Each row was made from one walk, in order. Every step used is in the known rows, and no mark comes twice. Write each row's walk.
Known rows:
L, Y, S, G: [ 1.38 -2.19  1.12  1.36 -0.17  3.03 -2.15  0.41  3.30 -1.30 -3.14  0.71
 -2.32 -1.12  0.59  0.09  2.92  1.72  2.53  1.77  1.34 -0.29]
P, G, S: [ 0.40 -1.54  2.05 -0.48  0.71  1.70 -1.67 -1.85 -0.65 -0.34  0.60  2.93
 -1.27 -0.45  1.73  2.01  0.20  1.14  1.15  1.56  1.99  1.38]
A, G, S, Y: [ 1.51  0.61  1.81 -0.22  0.52  0.92 -2.93  1.47  1.01 -1.21 -2.67  2.85
 -2.86 -2.69  2.49  0.82  1.36  0.42  1.59  1.73  2.56  0.43]
F, S, G: [ 1.79 -1.14  0.25 -1.48  0.05  2.37 -1.58  0.71 -0.99 -1.48 -1.02  1.48
 -0.74 -1.12 -0.39  0.55  0.97  2.34 -0.01  2.33  1.23  1.44]
S, Y, L, G: [ 0.07 -2.40  1.31  1.66 -0.63  3.56 -1.88  0.89  1.77  0.13 -4.13 -1.48
 -1.65 -0.59  0.36  0.10  1.38  0.78  3.57  2.41  1.44 -1.31]
A, B: [ 0.12  0.69 -1.40 -0.86 -1.21 -0.04 -0.21 -1.01 -0.41 -0.92  0.29 -0.21
 -1.93 -2.43  0.26  1.47  1.72  0.96  0.23  0.27 -0.79  1.21]
L, Y: [ 0.59 -1.40 -0.27  1.19  0.06  0.94 -0.11 -0.43  1.59 -0.29 -2.86  1.28
 -2.93  0.01  1.99  0.48  1.18 -0.05  1.56  0.81  1.77 -0.09]
Y, L, G, A, B: [-0.04 -1.34 -0.14  1.33  0.43  0.31 -2.54  0.29  0.71 -0.45 -0.62 -3.84
 -1.20 -3.15 -2.25  2.40  3.40  0.41  2.12  1.64  0.78 -0.68]
P, Y, L, G: [ 0.69 -2.60  0.46  0.47  0.61  3.08 -1.17 -1.93  2.18 -1.57 -1.37 -0.91
 -1.68  0.43 -0.41  1.89  0.14  1.35  3.12  2.20  2.11 -1.29]
G, A: [ 0.07 -0.59 -0.69  0.41  0.24 -0.73 -1.24  0.05 -0.36  0.19 -1.33 -0.03
 -0.23 -0.35 -0.33  1.02  0.91 -1.00 -0.58  0.39  2.67  1.13]
F, S, Y, L, G, A: [ 1.30 -0.91  1.77  2.20  1.46  1.99 -3.00  2.84  1.35 -0.26 -4.43 -0.27
 -0.70 -1.13 -1.39  0.73  2.09  1.24  2.21  3.87  3.17  0.37]
L, G, A: [-0.13 -2.97 -0.42  0.80  1.15  1.31 -2.18 -0.42  0.61  0.29 -2.16 -1.34
  0.28 -1.27 -0.27  1.39  2.06 -0.78  1.30  1.41  2.08  0.65]
B, A, G, S, Y, L: [ 0.67  1.19  1.81  0.46 -0.85 -1.23 -4.26  3.21  1.93 -0.29 -2.52  1.43
 -2.02 -1.75 -0.16  1.23  0.72  0.42  2.63  1.28  4.78 -0.54]
P, G, A, B, S, F: [ 4.01 -0.19 -1.20  0.33 -0.01  0.18 -2.47 -0.43 -3.16 -0.97 -0.13  3.48
  1.86 -3.63 -0.46  1.99  3.32  2.97  0.16  1.18 -1.98  0.71]
G, A, B: [ 0.47  1.22 -1.63  0.28  0.01 -1.76 -0.96 -0.06 -0.78 -1.08 -0.41 -0.81
 -0.85 -2.74 -0.68  1.46  2.66 -0.32 -0.38  0.31  0.46  1.13]
B, S, F: [ 2.57 -0.60 -0.26 -0.77 -1.73  1.95 -2.40  1.07 -0.75  0.72 -2.02  4.37
  0.80 -0.55  0.49  1.12  0.02  3.11 -1.03  1.09 -0.55  1.72]
B, S, Y: [ 1.61  0.38 -0.42  0.45 -1.58  2.01 -0.76  1.45  0.84 -0.84 -3.87  4.96
 -0.36 -0.49  1.37 -0.08  0.53  2.34  0.89  0.81  1.38  2.10]
A, B, S, Y, L, G: [ 1.41 -0.47  0.26  1.57 -1.31  2.93 -2.10  1.88  1.84 -1.41 -3.17  0.98
 -1.33 -3.30 -0.59  1.44  2.88  3.62  3.65  2.19 -0.61  0.29]
L, Y, S: [ 0.13 -0.72  1.16  1.45 -0.41  1.96 -1.36 -0.18  4.19  0.33 -2.47  1.75
 -2.74 -0.24  0.77  0.81  1.76  1.35  1.82  1.24  1.89  1.25]
Y, S, G, A: [ 0.97 -1.35  0.78  0.60 -0.13  1.31 -3.18  0.82  1.33 -1.03 -1.72 -0.51
  0.31 -1.51 -1.85  0.52  2.48  0.74  0.43  1.28  2.24  0.88]

Which walk is each row?
[ 1.12 -0.70  3.71  1.39  0.11  2.27 -2.24  0.37  0.19 -0.63 -1.91  2.15
 -2.10 -0.01  1.25  0.81  0.53  1.51  2.63  2.65  2.61 -0.87]	P, G, S, Y, L
[ 0.57 -1.74  1.00 -0.56 -1.24  3.12 -2.46 -0.03  1.65 -0.92 -1.09  0.01
 -0.61 -1.26 -0.81  0.46  1.51  2.06  1.08  1.38  0.92  0.87]	Y, S, G
[ 2.38  2.33 -1.59  1.67 -0.73 -0.78 -1.23  2.29  0.15 -2.41 -3.53  3.57
 -0.12 -3.11 -0.08  0.62  3.21  1.76  0.52  0.82  0.45  1.98]	G, A, B, S, Y
[ 0.62 -1.40  2.65  1.65  0.51  3.18 -2.63  1.42  2.13 -1.07 -4.87  1.97
 -1.44 -1.34  2.62  0.61  1.53  0.62  2.64  3.31  1.75  1.13]	L, G, S, Y
[-0.68 -2.50  3.36  0.56  0.36  2.86 -3.64  0.77  2.39  0.68 -1.24 -0.81
 -2.19 -0.45 -0.35  2.50  0.37  1.36  2.08  2.73  2.48  0.54]	Y, L, G, S
[-0.38 -2.38  2.25  0.10  0.78  2.71 -2.86 -0.07  1.75  0.01 -1.76  1.00
 -1.34 -1.10  1.31  2.16  0.77  0.72  1.56  2.60  1.82  1.90]	L, G, S
[ 0.12  0.16  0.26 -1.47 -0.17 -1.73 -3.76  1.01  0.90  0.21  0.04  2.27
 -1.13 -2.08  0.32  2.28  0.39  0.04  0.91  0.26  4.10  1.66]	B, A, G, S
[ 2.30 -0.76  1.75  1.63 -0.74  2.40 -2.56  0.83  2.97  1.01 -3.63  2.14
 -1.65 -0.53  1.33  0.55  1.88  1.80  1.16  2.30  0.02  0.37]	L, Y, S, F
[ 1.70  0.70  0.89  2.13  1.13  0.97 -2.54  2.85  0.99 -1.57 -3.35 -1.09
 -1.32 -3.44 -1.86  1.24  3.83  1.84  2.35  4.02  1.10  0.41]	F, S, Y, L, G, A, B
[ 2.67 -0.45  1.97 -1.42  0.37  0.98 -4.50  1.18 -0.43  0.42 -0.79  2.18
 -1.67 -2.91  1.58  2.03  1.01  1.19 -0.36  1.90  0.64  0.26]	A, G, S, F
[ 1.42  1.27  0.47 -0.01 -0.26  1.65 -0.41  1.57  0.33 -0.77 -3.49  3.33
 -1.43 -0.37  1.08 -0.28  0.50  1.82  0.44  2.60  1.79  2.26]	F, S, Y
[ 1.92  0.03  2.44 -0.22 -0.56  1.23 -3.28  1.41 -0.24  0.49 -2.24  2.66
 -0.96 -0.45  1.60  1.44 -0.16  1.16 -1.18  2.37  0.22  1.47]	G, S, F
[ 0.82 -1.24  1.97  1.01  0.28  3.68 -2.14  2.00  1.61 -0.12 -3.66  0.35
 -1.61 -0.77 -0.44  0.65  1.23  2.45  2.84  4.01  1.97  0.39]	F, S, Y, L, G
[ 0.74 -1.18 -0.36  1.32  0.08  0.77 -3.16  1.22  1.20 -0.59 -0.76 -0.52
 -0.27 -3.36 -3.07  2.89  3.19  2.54  1.89  1.32  0.63  0.99]	Y, L, G, A, B, S
[ 0.58 -2.05  1.08  2.75  0.58  1.81 -2.69  1.82  1.50 -0.08 -4.68 -2.06
 -0.52 -0.91 -0.61  0.29  2.22 -0.48  2.88  2.39  2.65 -1.33]	S, Y, L, G, A
[ 1.46 -0.54  2.50  1.02  0.49  2.21 -1.42 -0.50 -0.37 -1.35 -2.57  3.79
 -1.27 -0.56  2.94  0.32  1.01  1.01  2.20  2.36  1.93  0.57]	P, G, S, Y
[ 1.35  0.28 -0.26  0.65 -0.40  0.39 -2.92  0.76  0.88 -2.26 -0.68 -1.36
 -0.28 -3.94 -2.20  1.19  4.20  1.39  0.81  1.38  0.06  0.88]	Y, S, G, A, B
[ 2.38 -0.22  0.05  2.62  0.51  0.28 -2.52  1.26  2.56 -2.88 -2.81 -0.57
 -1.99 -3.85 -0.81  0.76  5.60  1.11  2.23  1.78  0.56 -0.25]	L, Y, S, G, A, B
[-0.47 -2.97  0.71  1.40  0.79  1.28 -2.91  0.41  1.07  0.93 -1.69 -3.04
 -0.47 -0.76 -1.91  1.78  1.59 -0.32  1.89  1.65  2.70 -0.68]	Y, L, G, A
[ 2.17 -1.64 -0.93  0.24 -0.21  0.85 -2.64  1.42 -0.64 -1.64 -2.03  2.29
  1.09 -1.36 -1.26  0.69  1.92  1.68 -0.09  0.63  1.89  1.26]	B, S, G, A
[ 3.00  1.04 -0.67  0.95  0.48  0.18 -2.02 -0.70  1.58 -4.92 -1.06  0.33
 -0.58 -3.11 -1.75  1.33  3.59  1.74  1.41  1.74  0.53  0.09]	P, Y, S, G, A, B
[ 2.16  0.21  0.76 -1.25 -0.62 -1.30 -5.05  1.93 -0.26  0.73 -1.21  2.56
 -0.04 -2.42  0.72  2.11  0.69  0.60  0.13  1.32  2.08  0.73]	B, A, G, S, F
[ 0.47 -0.53  1.43 -1.67  0.65  0.48 -3.07  0.13  0.63 -0.10  0.36  1.78
 -2.69 -2.62  1.08  2.23  0.67  0.56  0.50  0.90  2.69  1.23]	A, G, S
[ 1.75 -0.33 -1.54  0.37 -0.07 -0.79 -1.67  0.49 -1.60 -2.83 -1.01 -1.82
 -0.47 -3.57 -1.00  0.74  3.80  0.13  0.35  0.76 -0.20 -0.33]	S, G, A, B
[ 1.35 -1.79  0.96  2.72  0.02  2.29 -3.17  2.79  2.10 -0.25 -4.66  1.36
  0.38 -1.04 -1.31  0.86  2.12  1.78  2.65  2.14  2.74  0.29]	B, S, Y, L, G, A
[ 2.15 -0.03 -1.16  2.22  0.13  1.13 -2.14  1.91  0.97 -2.28 -4.36  2.23
  0.49 -4.18  0.04  1.03  4.37  1.81  2.44  1.93 -0.09  1.53]	L, G, A, B, S, Y
